What can hang from each mark
ronus: kirari
zibev: tulu
gamut: vukef
gimub: gamut ronus
kirari: robas
somipeb: gamut mapedu ronus
vukef: sotal zibev
tulu: gamut sotal
mapedu: gimub refari somipeb

Each row was made from one small tree. The marks that hang from a mark follow it in brackets, in alphabetical order. Every link used is in the known rows. Write each row's tree.
Known rows
mapedu{gimub}: [ -4   5 -18 -16  -8 -10  27   9  -3   0  10  31  -2  17  19  16 -36  17
   8  37 -49]
gamut{vukef{sotal}}: [-33 -19 -19  11 -17  24  19  35   0   1   4  24  -1  20  10  26 -52  30
  12   3 -41]
gimub{gamut{vukef{sotal zibev}} ronus{kirari{robas}}}: [-47  -1 -35  21  16  22   9  31   8 -22  60  21  16  41  -6  18 -43  -2
  38  26 -29]
zibev{tulu}: [-45 -16 -11  -6  -7  -6  17   9   1   6   3  38   4  11   8  23 -21  17
   1  30 -21]
mapedu{gimub{ronus{kirari}} refari somipeb{gamut{vukef}}}: [-14  11 -41 -29  12 -15  42  27 -10 -20  13  47   7  48   4  15 -47  23
  18  61 -67]
gimub{gamut{vukef{sotal zibev{tulu}}} ronus{kirari}}: [-65  -8 -42  12   3  19   7  18   0 -20  43  27  23  53  -1  31 -49  17
  28  23  -9]
zibev{tulu{gamut{vukef} sotal}}: [-54 -15 -29 -28  -7  16  11  -2  26   4  11  48  -7  17  14  57 -28  10
 -30   9 -26]
gamut{vukef{sotal zibev{tulu}}}: [-62  -7 -20   8  -4  26  14  36   3  20  17  30  -6  20  29  41 -43  33
  -3  13 -34]
zibev{tulu{sotal}}: [-37 -22 -23 -19 -11   1  17   4   8   8  17  43   3  18  11  32 -25  16
 -18  27 -20]
somipeb{gamut mapedu}: [-41 -19 -13   9  23  22  26  36  29   5  10  19  -4  13  -6  17 -25   1
  23  52 -37]
zibev{tulu{gamut{vukef{sotal}}}}: [-51 -28 -32 -12 -12  23   8  10  10  10   2  41  -6  24  19  60 -39  27
 -14  10 -27]
gamut{vukef{zibev{tulu{sotal}}}}: [-66   7 -18  -6   2  19  16  23  20  14  26  37  -5  13  23  38 -33  16
 -20  15 -34]
gimub{ronus}: [-24  -5 -23   2  -9 -12  31  18  -4  -9   0  16  17  26   0  -9 -28  24
  26  18 -23]
somipeb{mapedu ronus}: [-25 -17 -15   6   4  35  29  36  18  26  -1  20  14  11 -14   3 -20  20
  23  51 -48]
ronus{kirari{robas}}: [-17 -15  -1   2  10   0  24  15   0  -5  39  40   2  14 -15  17 -24  -8
  23  45 -29]
gimub{gamut{vukef{sotal}} ronus{kirari}}: [-35 -20 -41  15  -9  17  14  16  -3 -38  30  21  26  53 -21  16 -57  13
  43  13 -16]
mapedu{gimub{gamut ronus{kirari}} refari somipeb}: [ 11   2 -50 -25   5 -38  39  -2 -17 -41  26  46  28  46   7   2 -50   0
  27  56 -49]
mapedu{gimub refari somipeb{gamut ronus}}: [  3  10 -40 -39  28   3  33  28   0  11  -4  56   6  37  33   7 -44  19
  11  68 -88]
mapedu{gimub somipeb}: [  5  -2 -17 -20 -12 -20  34   5 -17   3   3  47  -3  11  32  14 -32  19
   3  39 -56]
gamut{vukef{zibev}}: [-50  19  -3  17  12  14  27  39  15   1  15  23  -4   8  23  13 -42  11
  14   6 -46]

Which tree is each row?
[-61 -10 -17 -15  -2   9  11   1  20   3  -5  44  -6  10  12  48 -24  12
 -12  14 -29]  zibev{tulu{gamut{vukef}}}
[-44  -1 -20 -10   8   5  21  14  12  15  34  38   0  19  32  31 -31   9
 -15  23 -22]  vukef{zibev{tulu{sotal}}}
[-43 -18 -29  15  -6  25   4  21  12 -27  14  25   8  25   8  25 -58   7
  24   1 -35]  gimub{gamut{vukef{sotal}}}
[-38  -1 -29 -25  19   7  21   0  24  13  35  43  -3  23  42  48 -33  -2
 -23  13 -17]  vukef{zibev{tulu{gamut sotal}}}
[-11  -4 -44 -27   5   7  30  38  -5   0   4  49 -13  34  40  35 -63  29
  -3  43 -84]  mapedu{gimub refari somipeb{gamut{vukef{sotal}}}}
[ 13   3 -36 -38  33   5  37  24  -7   0  16  63  12  52  15  11 -51  12
  23  79 -75]  mapedu{gimub refari somipeb{gamut ronus{kirari}}}
[-52  -2 -23   9   6   4   7  12  13 -38  36  28  18  26 -35   9 -23  -9
  37  35 -27]  gimub{gamut{vukef} ronus{kirari{robas}}}
[-37  15 -22  -9  17  24  27  18  33   1  31  33  -8  18  37  40 -48  -4
 -11  -7 -40]  tulu{gamut{vukef{zibev}} sotal}
[-34 -14 -31 -10  13  13  19  11   8  19  26  38  -3  30  48  51 -43  13
  -6  13 -17]  vukef{sotal zibev{tulu{gamut}}}
[-31 -22 -32 -31   0   2  17 -13  20   7  18  49   0  23  22  49 -26   3
 -24  18 -14]  zibev{tulu{gamut sotal}}
[ 11   8 -43 -32 -12 -39  50  15 -22  -3  -3  38  13  26  27  -3 -37  32
   4  48 -67]  mapedu{gimub{ronus} refari somipeb}
[-48  11 -21   6  54  54  38  68  38  13  29  25  10  36 -12  17 -50   4
  32  69 -71]  somipeb{gamut{vukef{zibev}} mapedu{refari} ronus{kirari}}
[ -8  -3 -24 -14  -2  28  28  27  13  31   3  23   9  17  -7  12 -21  28
  12  69 -67]  somipeb{mapedu{gimub} ronus}
[-26 -19 -27  -2  -6  27  20  20  12  -1   5  31  -5  24  21  42 -53  18
   4  -3 -36]  tulu{gamut{vukef{sotal}}}
[-23 -26 -27  -1  14  49  19  39  -9   5  12  56   8  53   1  24 -53  25
  34  38 -51]  mapedu{somipeb{gamut{vukef{sotal}} ronus{kirari}}}
[-36   6 -37 -10   5   9  24  28  34 -17  13  20   3   7  -6  27 -44   1
   5  56 -78]  somipeb{mapedu{gimub{gamut{vukef}} refari}}
[-34   1 -25   6  12  29  25  30  17   6  21  27  -6  25  42  42 -59  11
   7  -8 -40]  tulu{gamut{vukef{sotal zibev}}}
[-27  36 -44 -10  23 -10  31  24  10 -37  43  23  22  47   6  10 -62   1
  28  43 -57]  mapedu{gimub{gamut{vukef{zibev}} ronus{kirari}} refari}
[-23  -9 -19  -9  27  19  22  26   2   9  -8  51   8  30  20   0 -31  13
  28  41 -52]  mapedu{somipeb{gamut ronus}}
[-18   6 -50 -23  16  -4  41  38  21   2  10  11   6  33  -2   9 -30  22
  14  80 -65]  somipeb{gamut mapedu{gimub{ronus} refari}}
[ 16   0 -41 -32  19  -5  30   4  -8 -22  23  62  26  45  11   8 -55  -3
  26  65 -69]  mapedu{gimub{gamut} refari somipeb{ronus{kirari}}}
[-30   6 -42 -17  14  10  42  43  19  -9  22  17   7  42 -28  23 -39  21
  20  83 -65]  somipeb{gamut{vukef} mapedu{gimub{ronus{kirari}} refari}}
[ -5  -5 -39 -22  28  22  20  22  27   0  46  39  18  24 -29  20 -27 -14
  21 102 -76]  somipeb{mapedu{gimub{gamut} refari} ronus{kirari{robas}}}
[ -8  -2 -34 -29  42  31  28  40  27  22  40  38   3  32 -23  24 -24   0
  18 117 -83]  somipeb{gamut mapedu{gimub refari} ronus{kirari{robas}}}
[-19  -9 -36  -6   6  -1  16   6  15 -17  52  21  15  25 -37  18  -9  -7
  30  85 -37]  somipeb{mapedu{gimub{gamut ronus{kirari{robas}}}}}
